Each row was made from one path, in order. Every step used is in the known rows, and no mark comes twice. Write each row's path.
In the rows, zero is written as 128.
Known rows
tufe -> somipo -> lako -> vudo -> dapus: [ 84  79 133 132 105 178 125 123 143  75 129 124 129 143  97 156 106 103
  67 131 137 162]
vudo -> bages: [ 90 143 149 106  96  73 102 143  76 155 133 101 153 144 154 139 194 189
 125 145 129 108]
somipo -> tufe -> tilil -> lako -> vudo -> dapus: [124  97  92 123  99 180 177 106 151  69 107  98 146 203 130 124  53  76
 118  94  95 168]
somipo -> lako -> vudo -> dapus: [103  98 139 117  83 138 124 136 121  86 115 120 114 167 121 146 120 120
  68 137 123 161]
bages -> vudo -> lako: [130 148 112 157 124  55  91 117 134 150 130 164 170 137  39  80 156 180
 135 166 160 132]
tufe -> vudo -> dapus: [ 69 106 122 139 111  50  85 160 101  89 170 115 130 147 152  68 187 166
 102 115  85 128]
tufe -> vudo -> lako -> somipo: [115 119 141 166 185  95 119 136 138 110 171 166 129  81 133 112 113 167
 163 104 132 122]
somipo -> tufe -> tilil -> lako -> vudo -> bages: [132 102  94 115 117 186 198  91 129 101 111 114 152 179 171 165  65 102
 136  94 129 153]
somipo -> lako -> vudo: [146 118 134 113 107 165 117 116 125 116  97 133  99 138 134 160 121 125
  85 121 119 132]
somipo -> tufe -> vudo: [ 80  85  89 106 141  77  89 125  93 125 168 136  93 123 179  93 168 136
  82 125  93 118]
vudo -> tufe -> somipo -> lako: [111 134 140 128  91 146 133 159 127 145 149 143 145  88 124 166 165  99
 119 183 176  98]
tilil -> lako -> somipo -> tufe -> vudo: [163  93 114 118 195 133 145 121 130 128 131 160  74 113 176 124  62 109
 125 120 113 113]
lako -> vudo: [143 156 131 122 126 123  97 101 132 125 109  88 106 156 113 111 152 154
 110  81 100 143]
tilil -> lako: [183 169 130 122 111 132 112 119 124 146  93 122 126 162 130 135 120 155
 146 140  99  89]
somipo -> tufe -> tilil: [103 106 117  95  91 142 113 130  96 125 122  96 147 148 145 113 153 106
 136 122  70  95]
vudo -> lako: [ 99 157 126 143 110  93  96 118 124 137 136 131 159 134 111 134 142 178
 155 143 131 117]
bages -> vudo: [158 148 128 121 114  58  71 133 112 166 111 132 140 154  52  56 191 171
 110 155 120 110]
tilil -> tufe -> somipo -> lako: [117 140 118 116 125 166 138 117 133 164 109 148 104  85 161 180 130 107
 116 183 148 134]
somipo -> lako: [134 118 148  99  80 132  95 150  93 140 101 142 121 133 143 160 150 140
  99 174 106  81]
lako -> vudo -> tufe: [142 186 129 141 113  92 136 131 138 146 140  83 119 132 118 106 175 124
 133 101 159 157]
tilil -> lako -> vudo -> tufe -> somipo: [172 184 113 162 150 164 170  99 187 130 130 114 126 131 100 136 101  96
 145 101 180 154]

Write each row's path
[152 139 132 143  72 182 180 151 142 103 120 118 156 121 141 151 136  71
 142 110 141 129] | somipo -> lako -> vudo -> tufe -> tilil
[130  83 123 115 191 111 174 127 107 134 155 166 103 112 210 149  71 133
 120 137 152 131] | tilil -> lako -> somipo -> tufe -> vudo -> bages
[218 168 165 116 155 156 133 133 133 157  87 128 109 133 116 142  81 136
 166 131 110  89] | tilil -> lako -> somipo
[138  98 152  96 136 162 132 146 108 129 114 106 133 121 135 121 113  88
 159 115  83  96] | lako -> somipo -> tufe -> tilil
[ 94 113 134 119 164 111 131 117 126 147 139 145 120 106 122 152  79 127
 143 153 159 138] | vudo -> lako -> somipo -> tufe
[224 151 167 131 137 199 154 142 144 123  81 123 155 136 117 139  77 113
 208 101  77  73] | tufe -> tilil -> lako -> somipo
[111  82 126 109 183  99 109 140 106 132 158 140  76  93 173  97 123 123
 107 112 104 122] | lako -> somipo -> tufe -> vudo
[ 96 134 132 132 104  96 107 128 126  96 126  74 123 179 104  96 149 148
  95  94 105 172] | lako -> vudo -> dapus
[ 78 113 127 126 129  55 104 147  81 122 174 131 140 121 191 104 202 193
 109 118 116 119] | tufe -> vudo -> bages
[129 154 164 144 155 113 115 131 134 142 128 136 139 102  99 143 105 159
 180 135 141 121] | vudo -> lako -> somipo
[127 104 119 133 180  75 126 118 136 170 135 178 132 113  51  97  86 132
 128 177 188 154] | bages -> vudo -> lako -> somipo -> tufe
[116  98 146 110 104 174 100 135 120 124 120 147 132 110 116 169 143 123
 101 167 120  85] | tufe -> somipo -> lako
[ 85 119 110 134 126 171 164 106 162 116 119 123 100 123 139 166  94  85
  87 147 166 212] | tilil -> tufe -> somipo -> lako -> vudo -> dapus
[127  97 130 124 126 202 120 105 149 102 115 139 109 121 104 169 111 109
  81 120 133 136] | tufe -> somipo -> lako -> vudo
[252 178 149 162 139 133 184 166 163 159 105 148 175 121  57  81 105  86
 212 136 161 101] | bages -> vudo -> tufe -> tilil -> lako -> somipo
[136 175 145 140  70 113 137 170 113 136 141  86 178 128 129 100 202 111
 187 117 116  91] | vudo -> tufe -> tilil
[130 136 103 132 147 195 159  86 166 141 103 139  83  97 148 179  99  94
 104 133 160 181] | tilil -> tufe -> somipo -> lako -> vudo
[ 83 126 103 165 144  74  99 122 127 103 178 158 142 110 145 103 154 182
 139 116 124 124] | tufe -> vudo -> lako
[117 164  92 137 152  73 119 121 122 160 146 130  87 101 196  92 178 156
 135 118 106 147] | tilil -> tufe -> vudo
[118 169 124 152 139 133 138 119 166 131 150  92 126 112  93 111 165 111
 126  94 173 159] | lako -> vudo -> tufe -> somipo
[103  99 133 131 144 160 154 128 134 117 137 136 165 105 120 145  76 102
 184 126 125 120] | vudo -> lako -> somipo -> tufe -> tilil
